What can hang from each mark:
J_338: J_82 J_308 J_422
J_623: J_82 J_338
J_82: J_131 J_308 J_338 J_422 J_623
J_131: J_623
J_308: J_338

Each row was made from one small tree. The marks that hang from a mark follow it in brackets, in the order of their numbers. Every link used is in the known rows. Write each row's tree.
(in the rows, 128 means zero)
Known rows:
J_131(J_623(J_82)): [115 124 151 108  97 139 163 132 112 127 162 174 142 131  89 147 134 130
 119 127 160 138 155 143 132 131 119 140 128 159 103 147 112 120 141 131
 110 164  95 148 127 107 114 145 153 125 134 145 114 129 120 129 132 112
 133 127 106 121  77 128 125  93 150 123 106 107 131 120 150]
J_338(J_82(J_131 J_308 J_623) J_422): [ 98 131 135  87 121 168  54 143  99 174  49 173 181 134 110 223 148 135
 191 145 102  99 147 156 202 234 101 117 100  70 134 145  75 129 143 122
  73 174 121 100 125 100 150 164 128 169 148 149 110 146 141  82 152 118
 160 102 144 154  82 168 151 145 135 177  74 137 137  64 121]
J_338(J_82(J_131 J_422 J_623)): [ 99 144 117  55 149 162  50 152  87 188  84 178 178 154 145 219 142 133
 123 120  62 114 141 156 176 235 137 116 108 110 117 113  86 116 137 100
  65 168  90 111 142 120 140 156 141 173 159 109  80 131 133  86 145 155
 191 114 137 140  85 151 165 129 167 150  89 131 132  95 144]
J_338(J_308 J_422): [ 98 100 115 150 114 120 129 108 163 112  88 159 115 149 102 137 148 131
 139 119 124 106 140 130 131 147 131 113 133  86 148 143  91 134 124 117
 149 100 114 130 139 120 145 131 101 104 119 180 131 164 146  99 113 133
 126  93 136 130 121 164 134 136 140 141 115 162 129 110 108]
J_82(J_131 J_338 J_422): [103 159 149  84 154 191  59 123 122 166 100 120 145 117 148 212 171 118
 114 128  82  88 132 137 149 196 131 110  97 101 136 130  75 151 117  95
  80 139 126 118 171 136 131 154 139 161 153  90 114 121  98 120 135 171
 160 121 129 144 127 138 203 153 151 143 102 124 130  99 117]
J_338(J_82 J_422): [ 94 124 121 103 111 119  88 125 142 119 125 165 130 172 106 167 143 165
 137 131 146 144 135 128 173 170 143 106 127 130 122 125 108 133 155 116
 143 141 125 120 134 104 152 127 130 129 152 160 115 125 144 101 121 107
 134  92 138 140 103 157 142 115 112 147 111 166 153 113 117]
J_131(J_623): [112 131 139 133 118 120 153 149 125 118 139 151 133 146 104 129 130 108
 115 105 136 132 155 119 128 131 120 130 137 143 117 148 112 133 136 134
 122 134 111 140 116 140 120 147 137 137 141 144 129 122 112 115 146 113
 140 145 132 109 107 109 110 118 147 118 120 106 128 106 155]
J_131(J_623(J_82 J_338(J_422))): [109 101 143  91  93 176 180 124 136 122 161 168 108 163  73 163 130 125
 119 140 162 141 189 141 124 128 137 105 107 140 114 136  76 131 166 117
 133 133  95 142 162  95 107 163 119 132 125 184  92 158 129 137 118  82
 140  85 104 104  77 128 143  86 169 135 107 107 126 123 135]
J_82(J_338(J_308) J_422 J_623): [ 82 132 108 112 124 177  70 110 138 153  74 171 143 127 149 213 149  88
 124  99  48  82 141 148 151 217 150 116 120  68 154 137  70 130 129 127
  84 137  99 124 152 176 135 155 129 172 123 126  86 142 137 108 126 179
 175 106 166 107 124 166 151 144 171 139  97 122 104  77  97]
J_82(J_338 J_623): [111 122 128 103 132 157  95 127 125 150  97 139 145 113 139 179 129  97
 142 140  99 118 132 121 154 184 124 119 108 122 131 134  85 120 156 147
  86 157 123 143 144 174 128 153 141 169 126 111 111 121 143 135 149 151
 139 137 167 121 139 129 133 138 137 141 127  88 117  93 111]
J_82(J_131(J_623) J_308(J_338) J_422): [107 185 156  88 134 209  84 160  70 168 105 130 162 134 122 199 179 104
 134 106 118  95 150 184 145 200 125 120 101  99 142 152  94 140  92  97
  65 151  96 106 147 103 105 180 115 164 140 121 113 122  86 100 157 114
 158 126 134 135  90 127 181 176 171 169 109 109 125 102 129]
J_308(J_338(J_422)): [106 124 112 113 148 153 108 143 125 119 135 117 137 175 120 136 165 143
 163 118 146 143 142 129 127 156 158  96 101 124 137 143 101 132 143 124
 125 114 107 126 173  97 127 157 108 107 141 132 124 128 142 125 131  93
 113  84 145 138 143 144 148 134 128 150 160 139 147 140 111]
J_338(J_82 J_308): [104 138 112 115  86 113 113 121 155 130 101 153 145 121  87 154 140 148
 117  89 114 133 117 159 145 167 139 138 125 120 115 135 121 117 143 124
 159 138 108 131 126 137 144 105 126 117 110 169 107 124 153 111  88 136
 129 100 154 129  73 163 120 134 122 115 107 146 135 106 111]
J_131(J_623(J_82(J_422) J_338)): [104 137 132  78 101 194 159 122 105 149 183 168 114 149 114 178 135  96
  89 117 125 128 178 172 127 131 144 122 121 148 122 124  80 137 138 114
 104 150  74 121 161 115  86 141 124 157 125 147  72 144 112 139 127 117
 169  90  96 101  77 117 163  92 183 123  92  92 125 128 123]
J_131(J_623(J_82(J_308) J_338(J_422))): [ 99 117 164  90  71 196 159 102 112 129 139 164 116 128  79 176 137 108
 148 145 169 115 189 170 144 149 108 115 104 117 127 149  70 155 153 131
 107 148 117 104 147  91 105 155 109 154 105 190 108 149 133 128 126  79
 135  75 103 121  75 137 155 102 150 150  79 113 121 108 110]
J_82(J_131 J_308 J_422 J_623(J_338)): [132 141 133  64 134 224  77 129  75 196  82 146 159 100 160 222 123  87
 135 141  56  82 177 194 155 200 120 125  80  48 160 107  69 144 123 112
  55 141 116  76 154 136 103 160  98 184 104 115  81 161 125 106 155 138
 193 100 117 120 108 134 183 146 178 173  87  96 116  87 116]
J_131(J_623(J_338)): [122 137 125 104  99 150 165 154 128 119 155 134 109 126 108 136 113  92
  95 119 130 143 162 138 103 119 138 125 121 139 120 121  98 139 155 121
 143 116 100 143 138 135 103 124 118 168 123 146 108 145 121 135 120 108
 129 132 117  92 106 104 125 108 141 125 131  81 129 108 140]
J_131(J_623(J_82(J_308 J_338 J_422))): [ 75 176 185  93  84 220 105  95 102 156 118 153 147 112 112 228 165 105
 125 122 139  89 164 176 169 193  99 131 122 130 133 161  80 142 121 129
  53 173 120 104 139 120 118 172 167 189 124 133 126 104  98 127 139 135
 175  94 121 129  74 149 186 127 145 136  58 124 120  99  95]
J_308(J_338(J_82(J_131 J_422))): [115 169 120  44 143 177  44 153  85 176 125 128 171 158 127 191 179 148
 119 102 104 138 120 173 156 212 163 109  80 130 122 116 102 123 115  90
  89 159  82 120 172 111 126 149 128 138 160  99  81 107 121 117 130 130
 144 106 142 151  84 134 198 161 150 147 121 137 149 131 115]
J_308(J_338(J_82(J_131) J_422)): [107 141 117  65 136 162  66 157 109 153 108 125 166 168  94 177 185 168
 159 130 134 145 114 140 158 210 156 101  73 133 113 136  97 125 147  94
 123 149 101 121 175  87 140 146 111 105 159 131 100 127 138 110 123  98
 111  92 147 175  89 152 176 152 129 157 134 135 156 124 115]
J_82(J_131(J_623)): [121 141 149 107 125 142 125 164 112 147 113 141 152 127 100 161 140 113
 123 120 114 116 149 126 137 158 109 133 127 124 111 145 101 133 130  95
 115 144  93 148 122 116 128 142 126 132 157 125 132 134  95 108 153 121
 131 171 129 116  96 122 139 125 158 137 114  92 125  99 166]
J_82(J_131 J_422): [124 144 132  96 158 168  87 141 101 159 107 143 147 134 150 184 157 129
 123 134  78  88 134 141 146 169 126 113 120  99 136 129 101 140  99  84
  85 129 106 108 156 118 125 144 122 137 151  98 103 138  95  98 145 151
 167 128 113 145 108 131 177 147 166 149 103 140 125 115 138]

Write each row's tree:
[139 135 165  93 113 184 111  98  82 170 104 131 173  77 115 182 150 145
 173 161 152  96 134 175 160 165  90 141  97 108 126 149 125 128  99 117
  68 174 128 109 134  85 122 145 134 118  96 128 127 129 113 129 133 116
 123 114 102 156  65 152 181 142 146 155  77 132 122 131 121] : J_623(J_82(J_131 J_308))
[ 81 153 157 113 119 180  86 132 136 150  73 149 155 115  98 223 178  94
  97 102  70  69 155 145 145 213 119 120 112  89 140 172  58 144 109  85
  99 126  87 140 147 145 125 166 124 159 141 134 104 143  94  88 129 165
 171 129 151 117  78 141 175 152 178 136  90 114 108  74 132] : J_82(J_131(J_623) J_338(J_308) J_422)
[107 155  91  41 161 179  44 171  62 205 106 154 184 160 139 209 160 134
 139 109  82 129 135 167 174 241 162 111  79 107 117 116  89 111 137  92
  60 181  72 121 172 132 130 159 119 151 161 101  69 120 139  89 146 134
 161 102 153 149  96 141 175 159 154 153 117 119 138 109 122] : J_308(J_338(J_82(J_131 J_422 J_623)))
[129 163 151  51 130 231  73 110  53 195 130 105 174 122 136 203 182 139
 157 138 132  90 139 203 162 202 127 129  75 101 140 151 118 141  78 110
  39 170 110  88 184  73 118 161 114 120 108 104  85 130 109 128 130 122
 151  74 107 167  81 139 214 170 157 161  95 141 119 149  96] : J_623(J_82(J_131 J_308(J_338) J_422))
[110  85  92 114 111 152 137 122 161 135  90 165 128 148 112 163 122  95
 146 120  77 111 171 134 122 159 154 109 103  62 156 132  60 140 164 134
 145 106  97 121 166 148 116 134  82 140 108 178  82 190 181 105 115 118
 147  78 146 100 109 153 127 123 173 145 116 111 117  83 102] : J_82(J_623(J_338(J_308 J_422)))
[114 134 120  92  44 133 151 139 158 137 125 157 139 119  67 160 123 110
  86  77 113 146 146 168 130 153 145 133 113 125 106 130  94 122 174 122
 173 138  75 145 125 143 107 114 121 153 113 201  84 141 147 106  86 112
 136 107 146  96  55 139 116 127 150 113  98  96 129  91 120] : J_131(J_623(J_338(J_82 J_308)))
[ 89 124 152 123 102 164  96 119 167 126  52 144 148 127  70 208 189 103
 137 124  98  78 157 111 150 201 114 107 103  90 134 178  39 156 141  81
 123 114 102 150 147 130 147 164 125 135 141 161 141 152 121  87 124 142
 131 130 161 127  92 157 158 140 165 149 107 118 120  60 129] : J_82(J_131(J_623) J_338(J_308 J_422))
[118 179 165  89  87 147  90 149  89 162  82 154 178  99  83 190 148 130
 141 122 136 112 134 170 179 199  86 139 118 115 105 155 105 130 128 104
 100 176 125 114  93 104 143 142 143 165 141 147 128 121 106  99 143 123
 151 148 130 144  56 134 143 145 131 150  79 100 133  76 137] : J_338(J_82(J_131(J_623) J_308))
[102 114 133 113 112 152 159 151 147 118 144 155 108 166  99 149 135  99
 114 134 130 143 175 122 110 125 147 107 114 123 129 141  66 143 165 115
 149 104 107 131 151 118 114 148 106 162 142 171 112 168 132 117 135  90
 143 101 132  99 110 117 139 102 151 143 124 102 137  99 131] : J_131(J_623(J_338(J_422)))
[ 99 166 155  83 142 226  41 122  89 193  49 143 170 101 159 252 152  87
 159 143  60  58 152 159 191 237 107 125  90  65 158 141  65 151 114 114
  34 172 144  96 146 141 123 183 137 205 133  94 105 139 115 107 157 164
 186 115 148 141 119 154 196 167 151 173  72 106 116  74 107] : J_82(J_131 J_308 J_338 J_422 J_623)
[ 85 141 133 116 115 166  83  95 153 133  92 137 130 123 129 191 165 110
  99 100  82  78 126 145 141 185 145 122 119  87 156 144  87 155 120 114
 114 117 124 117 148 159 131 137 135 155 131 137 110 123 120 111 116 177
 155  93 152 126 121 157 171 165 149 127 100 151 110  93  88] : J_82(J_338(J_308) J_422)
[104 171 132  72  81 187  90 114 100 169 118 146 123 122 142 188 120 121
  99 109 103 125 157 196 154 187 148 122 107 106 147 106 106 150 142 121
 117 146 126  75 141 112 114 107 127 194 105 156  84 130 139 116 112 128
 175  75 119 124  84 136 178 141 123 147  71 137 142 112  79] : J_623(J_338(J_82(J_308 J_422)))
[109 139 183  75 112 211  79  85 115 159  73 129 161  96  98 239 183 147
 181 188 138  73 143 156 187 204  95 118  76  93 133 168  72 150 122 110
  64 166 153 100 168  85 139 159 140 137 112 125 127 133 123 133 129 118
 125  80 128 161  91 165 213 144 130 170  72 138 117 104  96] : J_623(J_82(J_131 J_308 J_338(J_422)))
[112 150 160 114  77 169 154 114  91 134 135 160 144 106  81 168 137 118
 148 136 178 111 161 156 148 149  92 149 133 138 113 157 127 136 130 141
  90 172 124 128 111  99 116 142 142 145 103 158 128 120 106 129 141 100
 130 118 110 123  75 136 129 123 142 135  85 112 116 112 132] : J_131(J_623(J_82(J_308)))
[109 164 129  64 119 215 104  97  70 172 155 130 149 131 139 178 160 139
 150 122 148 109 142 203 145 175 137 122  94 121 139 140 123 132 101 133
  53 170 120  87 174  91 105 159 126 135 104 127  98 115 122 137 131 113
 143  65 107 148  97 148 180 155 151 156 101 142 131 152  80] : J_623(J_82(J_308(J_338) J_422))
[114 146 167  95  98 198 132 141 114 145  90 133 134 124  93 192 156  92
 148 145 118 101 182 153 144 172 103 108 102  78 146 144  61 164 139  97
 107 124 111 103 146  89 101 160  98 158 121 163 129 171 112 106 143  91
 139 119 122 119  92 125 169 130 161 169  90 101 129  82 122] : J_82(J_131(J_623(J_338(J_422))) J_308)
[ 96 136  97  73 127 144  56 146 110 174  63 191 182 137 122 211 141 130
 121  95  50  91 138 166 179 240 133 125 114  70 137 136  85 121 120  96
  79 161  74 111 142 139 136 146 121 150 133 135  68 159 144  67 138 167
 191 106 155 133  68 171 154 140 174 145  80 137 121  71 123] : J_338(J_82(J_131 J_422 J_623) J_308)
[ 89 177 146  75  70 182 116 139  99 166 129 175 122 136 108 192 135 104
  94  92 117 122 170 194 148 191 137 123 122 115 129 118  90 148 152 119
 113 147 105  83 123 118 104 133 132 205 130 167  91 122 114 109 126 117
 184  91 116 108  71 129 145 128 141 145  65 118 146  91 112] : J_131(J_623(J_338(J_82(J_308 J_422))))
[115 137 131 115 123 182 100 127 109 126 109 111 129 151 124 148 162 130
 192 147 154 121 145 159 146 172 134  98  95  98 153 151 109 145 124 130
 104 129 143  85 152  96 123 159 106 125 123 151 135 129 136 124 139  86
 105  76 149 158 145 144 159 166 125 165 134 147 139 124  91] : J_82(J_308(J_338(J_422)))
[106 137 142 100 134 188  67 101 140 153  65 126 154 100 131 216 182 116
 109 113  61  69 134 142 155 208 126 118  98  72 151 145  69 154 106  92
  88 115 108 123 164 146 137 152 124 143 124 113 110 148 121 107 113 179
 157 107 145 135  98 160 199 169 164 145  90 136 106  92 105] : J_82(J_131 J_338(J_308) J_422)
[126 116 124 120  77 133 179 132 161 126 124 136 124 119  82 136 118  87
  99  91 112 129 162 153 102 130 143 133 114 112 127 140  87 133 149 121
 162 102  87 145 132 147  98 126  95 140  97 181  93 165 139 120 107 116
 138 119 133  87  88 124 108 120 175 122 115  95 112  91 122] : J_131(J_623(J_338(J_308)))
[ 87 116 155  94 117 182 112  93 143 127 132 139 137 137 100 192 171 144
 150 161 147 111 139 119 168 159 122 101  96 127 123 143  75 125 157 129
 100 147 132 127 173 112 130 151 144 124 130 139 124 125 147 141 112 115
 124  82 131 138 102 155 178 113 123 138 101 145 129 127  95] : J_623(J_82(J_338(J_422)))
[118 154 145  87 106 129 102 164 116 154 120 155 159 125  77 177 145 129
 108 118 124 128 140 136 163 185 119 123 123 144  89 148  98 124 140  91
 121 171  85 135 123 117 139 139 148 143 161 135 115 120 114  97 141 120
 141 156 133 134  59 133 139 126 145 134  96 109 143  92 152] : J_338(J_82(J_131(J_623)))
[111 127 142  85 108 201 107 101  92 139 136 135 143 140 102 154 171 148
 175 143 179 125 143 171 152 165 130 123  87 114 138 162 113 127 128 131
  87 158 129  96 169  80 119 157 117 106 102 151 118 132 143 135 124  85
 109  56 131 162 101 155 166 138 129 167 115 151 132 145  79] : J_623(J_82(J_308(J_338(J_422))))
[ 91 148 108 113  99 125  87 106 131 143 107 166 137 147 115 169 149 136
  90  71  89 116 128 167 151 190 153 131 130 101 137 128 109 135 132 105
 125 126  99 105 129 134 143 120 132 144 136 161  84 133 129  83  99 173
 170  88 141 131  78 164 145 132 142 130  85 177 134 109 100] : J_338(J_82(J_422) J_308)
[114 165 192 110 105 192  88 137 119 159  70 111 164  82  98 222 163  89
 151 139 115  76 149 145 169 192  84 126 101 104 127 174  84 150 124 106
  83 156 136 132 114 132 130 161 145 169 133 118 146 117  90 117 151 129
 139 158 142 137  92 134 167 147 135 154  86  79 114  73 131] : J_82(J_131(J_623) J_308 J_338)
[109 105 125 111 105 187 125 118 112 151  80 151 123 132 144 169 113  93
 173 152 112 103 181 161 151 166 131 112  96  65 149 138  73 148 170 140
 104 135 129  90 147 121 112 146  94 160 100 167 109 171 164 117 138 104
 153  78 142 119 126 137 146 130 140 176  99 111 122  88  92] : J_82(J_308 J_623(J_338(J_422)))
[ 96 139 171 124 100 178  92  99 143 126  74 118 123 125 122 197 166 110
 165 154 140  96 139 128 169 185 106 102 102  97 154 160  87 157 146 136
  96 129 173 102 129 116 139 154 136 165 129 140 155 129 121 131 123 129
 128  93 144 147 140 158 166 152  96 159  93 143 134  84  84] : J_82(J_308 J_338(J_422))
